Each row was made from one walk, in order. Every step used is in the known rows, and no mark comes twice. Write each row's walk.
Known rows:
M T: [ -5   4   3  -3   8   1  17   3   2  -8  -5 -12   2   5   8  -2  -3  -2
  -3   0  -2   6   0  -1  -3  -1   6   2   0  23  -6  -4   3  10  -2   3
  -8  -4   4   8   6  -8  -7  -4  -3  10  -3  -5   2  -9  -7  -1   2]
H T D N: [ -7  -4   7  -9   0  -2  11   5 -10 -11   1  -3  14  -8  -4   1  -3  -8
  13  38  -5   1  -3  -8 -16   5   5   4 -11   5  27 -18  -3   2   8  -5
 -10  -6   0   5  -3   7 -17   4  18 -12  13 -10  -1 -12   2   6 -13]
Q D: [  1  -2  -7   5 -13   0   4  -5   5  -6  -1  11  18  -2  -1   2  -5   0
   5   3   7  -4   6  -2  -5   5  -8   2  -2  -8   1  -4 -14   9   3   6
  25   0   0   2  -5   4  -1  -7  -1   1   1  -2  -4  -4  -8 -10  -6]
Q D N: [  1   0  -7   0  -9   2   7   1   3 -10  -2  11  19  -3   0   0  -8  -3
   7  15  11  -2   8  -9 -10   9 -15   3  -3 -11  -2 -10 -20  13   7   4
  25  -2  -5   5  -4   1 -13 -13  11 -12  13 -27  -4  -3  -9  -6 -15]
Q D N M J: [-10   0   4   1   8   1  -5   2   6 -15  -2  24  14  -8  -1   2 -14  -7
  19  16  28   0  16  -7 -11   9  -4   2  -8 -14  -9 -11 -15  19   7   6
  -1   1  -9   0  -2   8 -12 -38  13 -17  -8 -40  -1  -2 -17  -4 -10]
N D T H: [-17   3  19  11   1   2   8  -8  11 -13   2  -3   3   2 -11   1   4 -12
 -12  25  -7  -5   0 -14 -11   4 -16  -5  -2   0   2   6  -9   1   8  -1
 -19   4  20 -10   1  27  -7  11  -3 -16 -14  -1  -5  -9  11   6  -1]
H U: [  3   3  -1   9   4  -1  -5  -3   0  -2   1 -15  -2   7  -4   7   3  -2
   7  12   2   6   8  -7   0  -5   4   1  -4  -9   0   0  13  -6   2   4
  11  -9   5   3   0   8   0  -4  14   4   3   2   1   4  -9  -4  -3]
M S: [ -3  -2  -3   2 -11  -2   8   5   2 -10   4  20   7  -1  -1   2   2  -5
   0   5 -11  -5   3   8   3   7  -7   0   3  -7   4  -4   3  -9   5  -2
 -14   1 -10  -4  -1 -13   3   2  -6  -3   0   2   0   1   7  -2   0]
U H T D N M: [ -8   5  31 -10  17  -4  16  -1 -14 -17   8   2   0 -13  -5   0   0  -6
  21  48  34  -1  -2 -13 -11   1   1  -2 -11   6  28  -9   2  14   7  -2
 -23  -9  15 -19  -3   3 -17   1  13 -15   5 -31  -2 -11   5  15 -14]
J M N D: [  2   4  -8  13   0   4  20   2  -5  11   3  13 -22  -4  -4  -6   3  -2
  13   8  -3   5  -5   4 -21   2  -3  -9  -2   5  37   9 -11   0   7  -7
 -27  -4 -17 -15  -1  14  -8  23  23  -5   6   9 -13  -4  11  10 -19]
Q D N M: [ -2   2   5   1  -6   2  -8  -3   5 -15   7  23   7  -5   1   1 -13  -4
  15  18  20  -5  13 -12 -10   6  -3  -2  -5 -24 -16  -9 -21  17  10   4
  11  -1  -2  -9  -5  -2  -9 -25  14 -17  -1 -43  -4  -3 -18   0 -12]
J M T H: [-17   4 -12   8   5   0  28  15  -1  -7 -12 -25  17  -2   9  -3   1  -4
  -7  22  25  10  -1  -7 -17   0  12  -6  -1  16  10  -5  -7  14   2  -3
 -27   1   2  10   6  14  -8   5   4  18  -2  -3  -9 -14 -11   3  -8]
J M T D N: [ -9   3   0   0   8   3  31  20  -3  -8 -12  -5   1  -6   9  -4  -5  -4
   4  28   6  10  -4  -9 -22   2  19  -3  -6  21  17 -18 -14  17   8  -1
  -9  -3  -2  11   6   8 -16   7   1   8  14 -19  -9 -16 -10   2 -18]
U H T: [ -2   1  11  -3  10  -3  22  -7 -12  -1   0 -14   7  -5  -7   1   6  -2
   9  25  37   3  -4  -3  -3   1 -11   2  -4  12  31   2   9   5  -3  -1
 -25 -12   5 -10  -2  -4 -10   6  10  -2   3   0   3  -4   9   8  -8]
S M: [ -1   2   4  -3 -15   1   4   9   0   7  14  -6  11   2  -3  -4   2   2
  -3   4 -24   0  -3  -1  -5  -3  -7  -4  -1  12  -3  -1  -1  -4   2   3
  -5   5 -20  12   0   5   2  -4 -11  -1 -13   9   3   2  -4   2   2]
S M T H: [-16  10   5  -5  -9  -2  23  18   1 -11   9 -30  27   2   4  -6   1  -3
 -14  18 -14   5   0  -6 -11  -3  -6  -4  -1  33  -7  -4   1   9   2   2
 -24   8  -6  22   5  10  -7  -6 -11  12 -18   4   0 -10 -10   5   3]
Q D T H R: [-16   3   6  16 -16  -2  21  -7  15 -17  -1 -15  41   1 -12   4  -1  -6
  -2  21   3 -11  13  -5 -10   6 -14   0  -5 -25  -9  -6 -24  19   7   5
  39   0  23  23  -5  34  -3  -2 -12  -2  -5  -5  -8  -9 -12  -5  -2]
U H T D Q: [ -7  10  30  -9   4  -3   6   0  -5  -5  -1 -14  14 -10  -6  -3   4  -5
  14  39  31   1  -8  -5  -6  -1 -21   4  -6  15  46  -1   9   7   2   0
   2  -4  22  -7  -4   3 -10  13  -6  -2   0  -7  -6  -9  17   6 -11]
S M T: [ -6   6   4  -6  -8   2  20  13   1   0  10 -17  11   6   4  -6   0   0
  -6   6 -24   5  -2  -3  -9  -3   1  -1  -1  31 -10  -5   2   6   1   5
 -18   2 -15  20   6  -2  -4  -6 -15  10 -16   3   5  -5 -10   1   3]
N D: [  0   1  -2   4  -4   3  -2  -6   1  -2   1  21 -15  -1  -2   5   3  -6
  -3  10  -9   1  -2   2  -8   3  -2  -3   0   6  22   5  -6  -5   5  -2
 -19  -5  -2 -12   2   4   0   5   6  -8  -7   2  -3  -9  13   3   0]
U H: [  0   7  12  -4  13  -2  17  -2  -5  -3   1  -5  -4  -5  -1  -1   5   1
   0   9  31   1  -3  -1   4  -1 -14  -1   1  14  16   8   3  10  -3   3
  -5  -5  11 -10   1  -3  -5   7  -6   1   4  -6   0  -1  11   5  -6]
H T D: [ -5  -5   6  -5  -4  -3   8   0  -8  -6   2  -2  15  -7  -5   3   1  -5
  12  30 -10  -1  -6  -3 -12   2  10   3  -8   5  33 -15   2  -2   5  -3
  -5  -4   5   2  -4  11  -6   9   7   0   4  14  -2 -12   3   2  -3]
S M J: [-10   0   5  -3   1   1   6  17   1   7   5  -3  18  -2  -5  -3   0  -2
   1   1 -16   6   2   6  -5   1 -10   1  -4  21   7  -4   5   0  -3   4
 -15   9 -27  22   4  16  -1 -23 -12   2 -24  10   7   2  -4  -2   4]
J M: [ -1  -1 -11  11  -3   2   9   8  -3  11  -7   0   1  -4   1  -1   1   0
   3   9  13   6  -2  -1 -10   1  11  -5  -1  -3  16  -2  -7   2   3  -2
 -14  -2  -9   1   2   6   1   8   4   6   1  -1  -6   0  -6   0 -11]
N M T H: [-16   9  15  -1  12  -3   4   2   3 -23   5 -12   2  -2   9  -1  -6  -6
   0  18  22   0   6 -10  -7  -4  16  -6  -1   7 -24  -2   2  17   4   0
 -34   5  15  -5   3   3  -4 -16   4   8 -21 -22  -3 -12 -15  10   5]
T H U: [ -8   5  -5   8   2  -5  -2   3   2 -14   0 -35  18   2  -3   8   5  -6
  -5  26  15   5   8 -11  -4  -5  -5  -3  -4  -9  -1   2  11  -2   3   0
  -3  -1  15   5  -2  22  -3  -5  15   9   1   1  -4  -4  -9   1  -3]
T D: [ -5   2  11  -4  -1  -2   5   6  -2  -9   2   9   0  -7   2   1  -3   0
   3  13 -15  -3  -5  -2  -6   0   6  -1  -3   7  13  -9  -5   4   5   1
  22   4  13   3  -2  11  -1   9 -11   4   6   7  -5 -10   4  -1   0]
M N D: [  4   7   5   4   1   3  11  -5  -3   0  11  17 -24   0  -5  -6   1  -3
  11   1 -19  -1  -4   5 -11   1 -16  -6  -1   9  24  11  -4  -3   4  -4
 -17  -4  -8 -18  -2   8 -11  18  21 -10   3   9  -7  -3  18  12  -9]

Write each row's walk:
[-11   8  28  -4   8  -2   2   2   1 -20   7  10 -13  -4  10  -1 -10  -4
  10  15  -2  -2   2  -7  -8  -4  31  -4  -5  11 -13  -9  -1  17   6   3
  -9   2  18  -8   3   1  -1  -8  -8   6 -15 -16  -3 -15 -11   6   5] | N M T D
[  2  16  15   2  -5   6  -9  -3   6   2  10  10 -18   1  -5 -10  -1  -6
  14   4 -11   1  -4   3 -11   0 -31  -2  -1   8  33  15  -1  -2   5  -4
  -8   2  -2 -19  -3   5 -10  15  13 -15  -5  -4 -12   0  22   9 -12] | M N D Q
[ -4   4  10  20   4   6  24  -2   1  10   5   6 -19   1 -10  -9   2  -4
  12  10 -10  -1  -5  -5 -21   3  -9 -10  -4   1  23   8 -13   2   9  -4
 -23  -3  -5 -17  -1  21 -12  27  13 -15   2   6 -12   1   9   8 -20] | J M N D T
[ -6   6  17  -2  12   1  -1  -2   4 -14   6   4 -13   1   8  -2  -8  -4
   7   4  10   1   5  -6  -4  -5  23  -3  -2   5 -25  -3   3  14   2   2
 -26  -1   6 -10   4  -7  -1 -15   1   3 -20 -22   1  -6 -15   6   6] | N M T
[ -5   0  14   3  -6  -3  -6  -2   4 -15  13  32  -6  -3  -1   2  -4  -6
  11   9  -1  -7   8   3   2   2  10  -4   0 -22 -19  -1   4  -2   9  -1
 -30   2  -6 -21  -2 -13   8 -12  -1  -8 -19 -19   0   0  -2   4   4] | N M S
[ -5   6   7  -1   1   2   7   0   6 -21   3  14   9  -2   6  -1 -14  -6
  13  18  18  -1  13 -13 -14   5   3   0  -5  -5 -22 -11 -19  26   9   6
   1  -4   2  -3   0  -6 -13 -26  12  -9  -3 -46  -3  -9 -21  -1 -11] | Q D N M T
[-14  11  12   0  19  -1   1   6   0 -28   4 -22   3   2   6   2  -7 -10
   7  35  26   7  14 -21 -13  -5  11  -4  -7  -5 -24  -8   4  17   9   1
 -30  -6  12  -1   4   6 -17 -26  26  -6  -4 -48  -2  -8 -21  10  -9] | D N M T H U
[-19   3  22   7   6  -2   9  -1  10 -12   3 -28  20   3  -9  -3   1  -7
 -10  18   7  -8   3 -18  -2   3 -17  -3  -2  -7 -16  -1  -4   7   3   1
   1  10  24   3  -1  27  -7   7  -9 -11  -7  -4  -3  -1  -3   2  -2] | D T H
[-14   4  25  -8  22  -1  -4  12  -1 -18   2  20  -5 -14   0   1 -11  -8
  17  27   4   0   6  -6 -10   3  11  -1 -10   1   5 -16  -6  14   8   1
  -7   5   3  -1   1  16 -12 -23   2 -13  -5 -32  -2 -10  -6   4  -6] | T D N M J
[-16   2  12  12 -11  -1  11  -5  15 -14   2 -12  37   1  -9   0  -4  -7
  -4  18   9 -11   8 -19  -7   8 -23  -1  -3 -16 -13  -4 -18  16   7   6
  26   8  24   6  -6  27  -6   0 -11  -8  -4  -6  -8  -4 -10  -8  -7] | Q D T H
[ -4   1   2   3 -14   0   1   1   6 -22  10  37  13  -6   1   2 -11  -8
  17  22  12  -8  15  -6  -8  10  -6  -1  -3 -27 -16 -12 -18  13  14   3
  -2  -1  -9 -10  -6 -10  -6 -22   9 -21  -2 -41  -3  -2 -11  -2 -13] | Q D N M S
[ -2  11  12   2 -10   6 -24  -3  11   0  -1  15  -7   1  -3   0   1  -8
   1  14  -3   3  -1  -1  -8  -1 -18   1   1   3  27  11  -2  -5   7  -1
  -7   0   5 -13   1   4   1   2  -3 -12 -16 -15  -8  -5  17   0  -3] | N D Q
[-10  -4  17  -7  -5  -4   5   4  -8 -23  13  23   9 -11  -4   3  -4 -13
  23  48  -6  -6   3  -6 -15   8  10   1 -11 -12  16 -21   0   0  15  -6
 -30  -4  -5 -11  -5  -2 -12  -4  17 -18   0 -21  -1 -11   0   9  -9] | H T D N M S
[ -7  -1  14  13  -7   2   8 -10  15  -6   2   2  20   4  -9  -1  -6  -4
   3   6   0 -10   7 -13  -5   8 -17   2  -3 -14 -15  -6 -18  14   5   9
  32   3  15   3  -6  13  -5  -1 -13 -11  -2  -4  -3   1 -10 -11  -7] | Q D T
[  1  16  19  -1 -19   6  -5   7   5  10  23   6  -7   3  -7 -13   1  -3
   9   8 -33   0  -6   4 -14  -2 -33  -5  -2  17  25  12  -1  -5   8   1
 -12   8 -19  -5  -3   9  -6   9   4 -15 -18   3  -8   3  17  10  -9] | S M N D Q
[ -5   3  10 -10   5   0   7  12  -3 -14   1   8   0  -8   1  -1  -5  -4
   5  25 -11  -1  -2  -7  -9   3   2   0  -6   5  13 -15 -12   8   8  -1
  14   2   8   5  -1  10 -14   4  -1  -9  18 -19  -5 -10   3   3 -11] | T D N
[ -7   6  24  -9   8  -1  -7   7  -2 -18   9  18  -9 -10   3  -1  -9  -5
  14  28  -1  -4   3 -10 -10  -1  15  -4  -7  -6  -6 -13 -12  12  11  -1
   3   4  10  -9  -2   7  -9  -6   4 -14   4 -34  -6 -10  -5   8  -7] | T D N M
[ -5   1  11  -3   0   0  -4   5   0 -19  13  29  -7  -4   1   0  -6  -8
  12  21   6  -5  10  -4  -3   4   3  -4  -2 -19 -15  -8  -5   3  12  -3
 -33  -1 -13 -15  -1 -14  -7 -19  11 -22  -4 -46   0   2  -4   8  -8] | D N M S
[ -6   2  20  -7  10  -5  24  -3 -12  -8   1  -9   9 -10  -6   1   6  -3
  11  36  24  -1  -8  -4  -7   1  -7   2  -7  19  40  -6   7   7   1  -1
 -10  -7  18  -8  -3   5 -10  14   0   2   9   5  -1 -12  12   7  -8] | U H T D
[-12  15  39  -7   4   1 -17   5  10 -19   4   5  -7  -4   9  -5 -11  -6
  13  18   4   1   2  -9  -8  -6  16  -1  -4  10 -10  -7   2  18   8   4
   0   6  22  -7   2   0  -1 -13 -15   3 -22 -29  -7 -12  -7   3   2] | N M T D Q
[ -6   3  18 -10  14  -4  27   2 -14 -12   1  -7  10 -12  -5   0   3  -6
  13  44  30   1  -6  -9 -10   4 -11   3  -9  15  42  -9   1  10   4  -2
 -12 -10  12  -6  -2   4 -20   9  10 -10  17 -17  -1 -12  11  11 -16] | U H T D N
[ -2   3  15  -5   9   2 -13   1  -2 -11   8  13 -12  -4   1  -1  -8  -5
  13  16  13   0   8 -11  -6   0   8  -3  -5 -15 -19  -6  -7   8   8  -1
 -23  -1  -3 -13   0  -5 -10 -19  18 -21  -4 -46   0   2  -9   9  -8] | D N M
[-13   6   9  19   3   3  27   1   2   1   4  -9  -6  -1 -10  -8   3  -7
   6  24   0  -1  -3 -10 -23   3 -15 -11  -4   1  22   8 -14   6  10  -5
 -28   3   1 -12  -2  33 -15  30  15 -11  -1   6 -15  -4   9  12 -20] | J M N D T H
[ -7   0  20  11   2   5   3 -12  11  -4   2  12 -13   5 -12   2   3  -9
  -4  13 -18  -5  -1 -10  -8   3 -11  -2  -2   2   2   4  -9  -2   7   1
 -10  -2  11 -13   1  14  -3  12  -7 -21 -11  -1  -1  -4  11   2  -1] | N D T
